What can hang from each mark:
rutusum: diba vedet voro
mepub: kopu sofo vedet
sofo: mepub
vedet: faniz mepub
kopu: mepub
diba: faniz rutusum
faniz: diba vedet
pumaf: faniz rutusum

Each row was made from one small tree. The marks that hang from a mark follow it in brackets, in alphabetical order. Every link used is in the known rows. Write each row's tree.
Known rows:
diba[rutusum]: [ 44.7  -1.9  -2.6 -25.5   8.4   9.2  16.7 -29.0  20.4  36.1 -21.3  -4.8
 -49.5  48.1   7.4  16.5  33.9  11.8   5.6  -8.0   6.2  -1.0 -13.7]
pumaf[faniz rutusum[diba vedet voro]]: [-40.1 -16.4  -2.5  40.1  -6.3  30.6  14.2 -74.6  32.5   5.0  -6.1   9.9
  50.1   8.1  24.1  -9.6 -68.9  21.1  21.7  -9.6   3.9  34.3  38.1]
rutusum[vedet[mepub[kopu sofo]]]: [-11.4  -4.2 -20.4  -6.4   4.6  17.0   4.9  33.3  -5.9  -5.3  38.3  -7.8
 -14.8 -25.2   4.5 -24.7   5.7 -32.2   5.6  10.7   9.2 -43.2  -1.9]
mepub[kopu sofo vedet[faniz[diba]]]: [  2.6  24.4  -2.6 -29.4  -3.1 -44.5 -24.1   6.3 -37.0  -3.8  52.7 -39.0
 -11.7  -7.9   2.8 -34.2   2.3  23.0 -30.0  23.3   2.4 -13.4 -28.0]
faniz[diba[rutusum] vedet]: [ 24.1 -15.9  16.2 -43.8  22.2 -16.4   3.0   8.1   2.0  59.3 -52.5  11.0
  -0.2  61.8   4.5  17.4  28.8   3.0  10.2   0.7   4.8  -9.5 -54.2]
rutusum[diba vedet[faniz mepub] voro]: [-34.5 -12.4  -4.8  50.8  -9.9  33.9   3.0 -27.1  25.1 -26.3  -3.2  19.9
  61.6 -37.8 -12.6  10.7 -63.9   6.0  29.2 -24.3  -2.9  33.4  79.0]
pumaf[rutusum[vedet[faniz mepub[kopu]] voro]]: [-25.5  -1.7  -7.7  53.8 -22.3  36.9   7.1   1.8  17.3 -16.4  21.4  -7.5
  31.8 -40.8  11.2 -22.4 -64.9 -33.8  36.1 -24.2   2.6   0.0  56.1]
vedet[faniz[diba] mepub[kopu]]: [  5.1  36.5 -20.1  -8.5  -6.8   8.2   6.6  18.8 -32.5   5.0   3.7 -22.7
   0.8 -12.1 -21.0  -6.3   4.7 -14.2  -3.1  11.9  -1.5 -15.3  36.6]
mepub[sofo vedet[faniz]]: [ 20.7  -4.3 -11.9 -13.7   3.4 -33.6   6.4 -29.1  -6.5  -8.1  36.1 -15.5
 -36.5  20.3  -1.9  10.3  -4.5  34.6 -30.7   7.7   4.3  10.8 -12.3]
kopu[mepub[sofo vedet[faniz]]]: [  1.9   4.9 -21.6 -17.3  13.3 -18.2  11.7 -24.2 -28.2 -33.6  44.3  17.1
 -34.6   8.6   3.3   0.3  -7.5  38.4 -38.7   9.4  18.3  17.6  -8.4]
sofo[mepub[kopu vedet[faniz[diba]]]]: [ 15.4  27.9 -24.0 -12.1   8.0 -11.9 -16.3   3.5 -45.0 -36.0  35.2  -7.3
  15.6 -22.9 -17.9   2.1  -1.7  11.7 -21.6  31.5 -16.5  -6.3 -23.9]
sofo[mepub[kopu vedet[faniz[diba[rutusum]]]]]: [ 34.6  12.6 -12.5 -19.1  -3.1   0.1 -23.6   1.8 -26.7 -14.2   7.5  -6.9
   5.9 -27.0  -8.1 -14.5  13.7  13.7   0.3  22.5 -17.2 -15.2 -46.9]
vedet[faniz[diba[rutusum[voro]]] mepub]: [  6.4   6.5  22.6   5.7 -16.0  30.8  -4.8   4.4  20.7  32.5 -52.3  -1.4
  19.3  -7.4 -25.0   5.2  -6.5   2.0  30.1 -12.0  -7.6  33.3  25.0]
diba[faniz[vedet[mepub[kopu]]] rutusum[voro]]: [ -0.7 -16.3  29.7  19.6  10.4   8.8 -10.1  26.4  30.2  -1.9 -41.6   8.8
 -13.0 -15.3   8.2  18.1  29.9 -40.2   3.5 -19.6 -15.1  10.5 -30.0]
diba[faniz[vedet]]: [ 21.4 -14.4   9.3  -1.9  28.5 -36.1  17.1 -20.7  -9.1 -11.0 -28.5  27.0
 -24.3  66.1  13.9  60.9  24.0   8.7 -32.3  -9.9   2.2  11.9 -15.9]
mepub[sofo vedet[faniz[diba[rutusum]]]]: [ 29.5  -1.2  16.4 -34.3 -10.2 -31.7 -15.0  -6.3  -9.3  27.4  -5.2 -19.6
 -14.7  15.3   0.1 -16.1   9.6  41.9  -5.7   3.7   3.0  -2.7 -43.1]
sofo[mepub[kopu vedet]]: [ 17.0  14.8 -34.4 -14.1  29.5  -1.2  -0.3   3.9 -13.2 -40.4  45.5   2.9
 -29.5 -13.0 -13.0  21.1  14.7  -1.5 -32.3  30.2 -11.4 -14.1 -39.5]
pumaf[faniz[diba vedet] rutusum]: [ -1.4  -6.1 -10.6 -24.6  16.8 -16.5  36.6 -29.7 -14.1  48.8 -44.7   9.3
  12.4  79.4  10.8  14.9 -14.9   4.8 -10.1  22.1   5.1   7.4 -26.6]
faniz[diba vedet[mepub[kopu sofo]]]: [-19.7   3.3 -11.2 -42.3  19.4 -27.3  -5.6  60.5 -21.5  28.6  -5.8  -1.8
  -1.6   6.5 -14.6 -11.7  31.3 -42.1 -11.9  37.4  -3.4 -21.0 -46.7]
mepub[kopu sofo]: [ 13.7  15.9 -19.0 -31.9  10.6 -22.9  -3.1  -2.7 -14.3  11.2  42.3 -32.2
 -53.2   9.0  10.7 -26.7  41.6 -10.6 -18.4  23.9  11.6  -8.9 -20.5]
vedet[faniz[diba[rutusum]] mepub[kopu sofo]]: [ 16.5  14.7  -5.4 -24.8 -23.6   1.9 -12.8  27.7 -13.5  33.8  -9.3 -32.7
 -14.8 -26.2  -7.4 -53.9  33.0 -15.3  21.0  20.1   0.3 -18.9  -9.3]
rutusum[voro]: [ -0.3  10.5   8.7  -4.6  18.9   3.9   6.9 -30.1  19.3  15.5   5.9  -2.0
 -24.5  30.6  -7.3  29.2  -1.6   6.8 -10.5  -6.0  -1.9  43.7  17.0]
rutusum[diba[faniz] vedet[mepub[sofo]] voro]: [-49.3 -16.3  21.7  51.0 -11.3   0.4 -16.1 -10.5  29.1 -38.3  -5.2  33.1
  42.0 -37.3  -4.0  -1.5 -23.3   6.2   9.7 -20.8  -8.5  32.1  33.7]

Which tree is each row?
[-28.9  -4.5  18.9   8.1  -7.5  31.0   9.1 -36.6   6.2  28.0 -15.8   0.2
  46.5  32.9  19.5  -8.0 -62.3  17.3  16.5  -4.8   7.5  24.5  15.9]
pumaf[faniz[diba] rutusum[vedet voro]]
[-43.2  -0.3   9.6  38.5  15.8 -11.5 -14.9   9.8  21.3 -31.1 -18.2  20.7
  25.1 -28.6  -6.8  20.1   2.1 -27.8 -13.5  -7.3 -24.5  25.1  15.5]
rutusum[diba[faniz[vedet[mepub[kopu]]]] voro]
[-25.8 -12.0  25.6  28.0  21.7 -36.1 -13.3 -38.6  24.3 -20.1 -28.8  36.7
  26.2  23.6   6.9  41.8  -3.9  13.9 -17.4 -15.2 -14.1  58.5   7.2]
rutusum[diba[faniz[vedet]] voro]
[ 29.6  12.8  -1.1 -12.6 -16.6  21.5  15.5   4.9  -2.0  32.3 -52.1   1.5
  -2.2  15.7 -23.2   7.1  12.6   5.2  22.9  -4.4   2.0  -2.9  18.2]
vedet[faniz[diba[rutusum]] mepub]
[ -4.9 -25.6  18.9  17.3  -1.4  54.9   8.6  12.0  47.8  19.2 -27.6  17.7
   9.7  -9.0  -4.5  15.9 -18.2 -11.2  44.2 -30.7  -0.7   7.4   8.7]
diba[rutusum[vedet[mepub] voro]]
[-20.1 -14.1   6.8  39.8 -10.7  11.6 -11.4 -60.2  19.0 -21.6  12.3   4.4
  57.5 -15.4  14.7   2.5 -61.0  30.8  20.0 -26.8   0.4  44.1  61.0]
rutusum[diba vedet[faniz] voro]
[ -4.6  -7.2  -4.2  -3.9  17.5 -33.7   5.5  35.2  -9.5 -16.4  -1.0   9.1
 -33.5   1.9   2.8   8.1  47.2 -35.8 -26.7  14.0  -2.3 -13.8 -32.6]
diba[faniz[vedet[mepub[kopu sofo]]]]
[ 18.9 -28.9  18.1  13.6 -14.4  12.8   5.7  12.4  20.6  -5.7 -26.9  19.9
 -17.5  -1.0  14.9   2.6  25.4   3.6  17.7 -17.9   5.7 -22.5 -14.7]
diba[faniz rutusum[vedet[mepub[sofo]]]]
[-14.5  10.1 -12.7 -32.8  25.3  -7.1   8.8  51.9 -21.5  24.3 -16.0   3.3
   4.3  18.1 -22.7  11.5  15.7 -38.0 -13.1  20.5  -5.5 -32.6 -26.4]
faniz[diba vedet[mepub[kopu]]]
[ -1.9  17.9 -31.5 -21.6   7.1  -0.7  11.8  29.3  -4.1   7.0  28.2 -20.4
 -50.1 -10.6 -18.4 -18.8  35.8 -32.9 -11.3  28.0   7.4 -22.5  -8.0]
vedet[mepub[kopu sofo]]
[ 33.2 -30.2  11.3   4.6  12.3  -0.9  24.2  12.5  21.1   3.0 -69.8  35.9
 -28.9  38.1   0.2  52.9  39.1 -15.2   0.2 -16.8  -5.5  -6.6 -27.0]
diba[faniz[vedet[mepub]] rutusum]
[ -7.6  -4.6   5.1 -29.9 -11.5  20.2 -16.9  53.7  -1.6  32.9   2.5 -12.8
   7.8 -27.0   5.3 -54.3  22.7 -23.0  33.1   7.1   8.0 -48.4 -36.7]
faniz[diba[rutusum[vedet[mepub[kopu sofo]]]]]
[ -2.1  -5.1   1.9  34.2  -3.0  -7.9   0.6 -46.4   1.7 -38.1   3.4  29.0
  23.0  18.9  27.2  17.8 -14.5  35.4  -4.6 -28.1   2.8   1.9  34.8]
rutusum[diba[faniz] vedet]
[  0.3 -24.6  37.5  37.3 -11.0  43.1   1.2   0.1  42.0 -11.9 -39.7  28.1
   8.6 -14.0   9.4  29.9  -7.3  -3.2  24.3 -44.2  -4.4  14.3  13.8]
diba[faniz rutusum[vedet[mepub] voro]]
[ -5.3 -30.8  40.2  27.6 -17.6  21.4  -9.4  10.3  42.7  -8.4 -26.9  19.6
   3.0 -22.6  11.9   1.9   7.9  -6.7  23.8 -28.5  -0.6  15.9  -8.0]
diba[faniz rutusum[vedet[mepub[sofo]] voro]]
[ -1.2  30.3 -17.3 -16.5 -14.5  -9.7  -7.3  27.7 -31.2  10.7  14.7 -25.9
  -4.6 -20.2 -18.8 -34.9  19.5 -18.9  -1.1  30.9   2.0 -11.4  14.7]
vedet[faniz[diba] mepub[kopu sofo]]
[-12.1 -10.6 -23.7  37.5 -11.6  28.1  23.5 -28.3   5.8 -24.0  -3.0  21.8
  45.1 -14.8  -6.9  12.7 -47.1   9.1  22.4 -17.8   4.0  -7.0  71.8]
rutusum[diba vedet[faniz mepub]]
[ 11.8 -16.1  11.1  11.8 -19.3  13.2  -6.2  27.2   7.1 -13.9   2.5  -3.1
 -21.8 -28.1  30.6 -29.4  34.6 -17.7  13.6 -12.9   5.6 -37.5 -22.6]
diba[faniz rutusum[vedet[mepub[kopu sofo]]]]
[  5.0  10.3 -19.5 -31.5  16.9 -31.7  -6.8   9.1  -6.2  -4.2  65.7 -31.9
 -55.6   4.3   7.0 -16.6  20.2   8.4 -38.8  22.6   3.3 -23.1 -43.2]
mepub[kopu sofo vedet]
[-12.1   7.3 -10.2  -7.5 -19.9   5.5  -9.3  36.2 -35.3  -2.0  29.4 -17.7
  28.5 -32.8   1.7 -41.2  -9.5 -14.1  10.1  11.3   5.7 -27.5  14.0]
rutusum[vedet[faniz[diba] mepub[kopu sofo]]]
[  8.5  32.6  -6.9 -24.4   3.9 -24.6 -14.3  -3.5 -32.1  -8.9  40.5 -33.3
  -7.8   4.6   2.9  -5.6 -12.8  24.4 -31.3   5.9  -0.9 -14.5  -4.3]
mepub[kopu vedet[faniz[diba]]]
[ 16.1   6.5  34.9 -10.8 -14.1   4.8 -20.2 -29.3  10.2  35.2 -33.6 -13.7
  11.6  11.6  -0.5  -3.2   0.3  26.2  20.7 -16.6  -1.2  45.6  11.3]
vedet[faniz[diba[rutusum[voro]]]]
[ -4.6 -18.7 -14.9  -2.4   4.5  16.6  22.7  14.5   4.0   2.2  12.1  10.3
 -10.3   5.7  -8.7   4.4  -1.7 -14.1   8.4   7.3  10.6 -21.5   3.9]
rutusum[vedet[mepub[sofo]]]
[ 15.0  20.4  -1.8 -20.5   2.9 -24.5   4.0 -17.1 -23.6  -1.7  11.1 -10.7
  -0.9  34.8 -11.7  24.3 -20.0  45.4 -29.2  -3.6  -2.5   0.2   2.3]
mepub[vedet[faniz[diba]]]
[ 21.2   4.2 -22.8   2.4  -8.7  -2.6  26.5  -4.8  -8.9   4.4   0.5  -4.2
 -27.9   5.8 -20.4   8.2  10.4  -5.1  -3.7  15.1   7.6  11.9  31.2]
vedet[faniz mepub[sofo]]
[-24.5   7.9 -10.3  42.1  -7.8  15.9  -3.2   0.0   5.0 -48.3  14.6  14.8
  24.4 -32.4   8.3  -2.2 -10.0  -5.9   1.1 -19.7  -6.9 -29.7  43.9]
rutusum[diba[faniz] vedet[mepub[kopu]]]
[-27.7 -15.5   0.0  26.8 -16.3  18.1 -14.7  15.9   3.8 -20.2  44.4 -19.6
  20.9 -57.2   7.1 -31.0 -24.7 -25.7  14.9  -1.5   0.9  12.5  30.3]
rutusum[vedet[faniz mepub[kopu sofo]] voro]
[  5.8  11.2   1.4 -27.8  -0.5 -44.0 -10.6 -10.3 -26.7   3.4  22.3 -17.8
  -6.4  23.1  -9.7  -1.8  -9.0  40.4 -27.6  17.3   4.8   7.9 -20.9]
mepub[sofo vedet[faniz[diba]]]
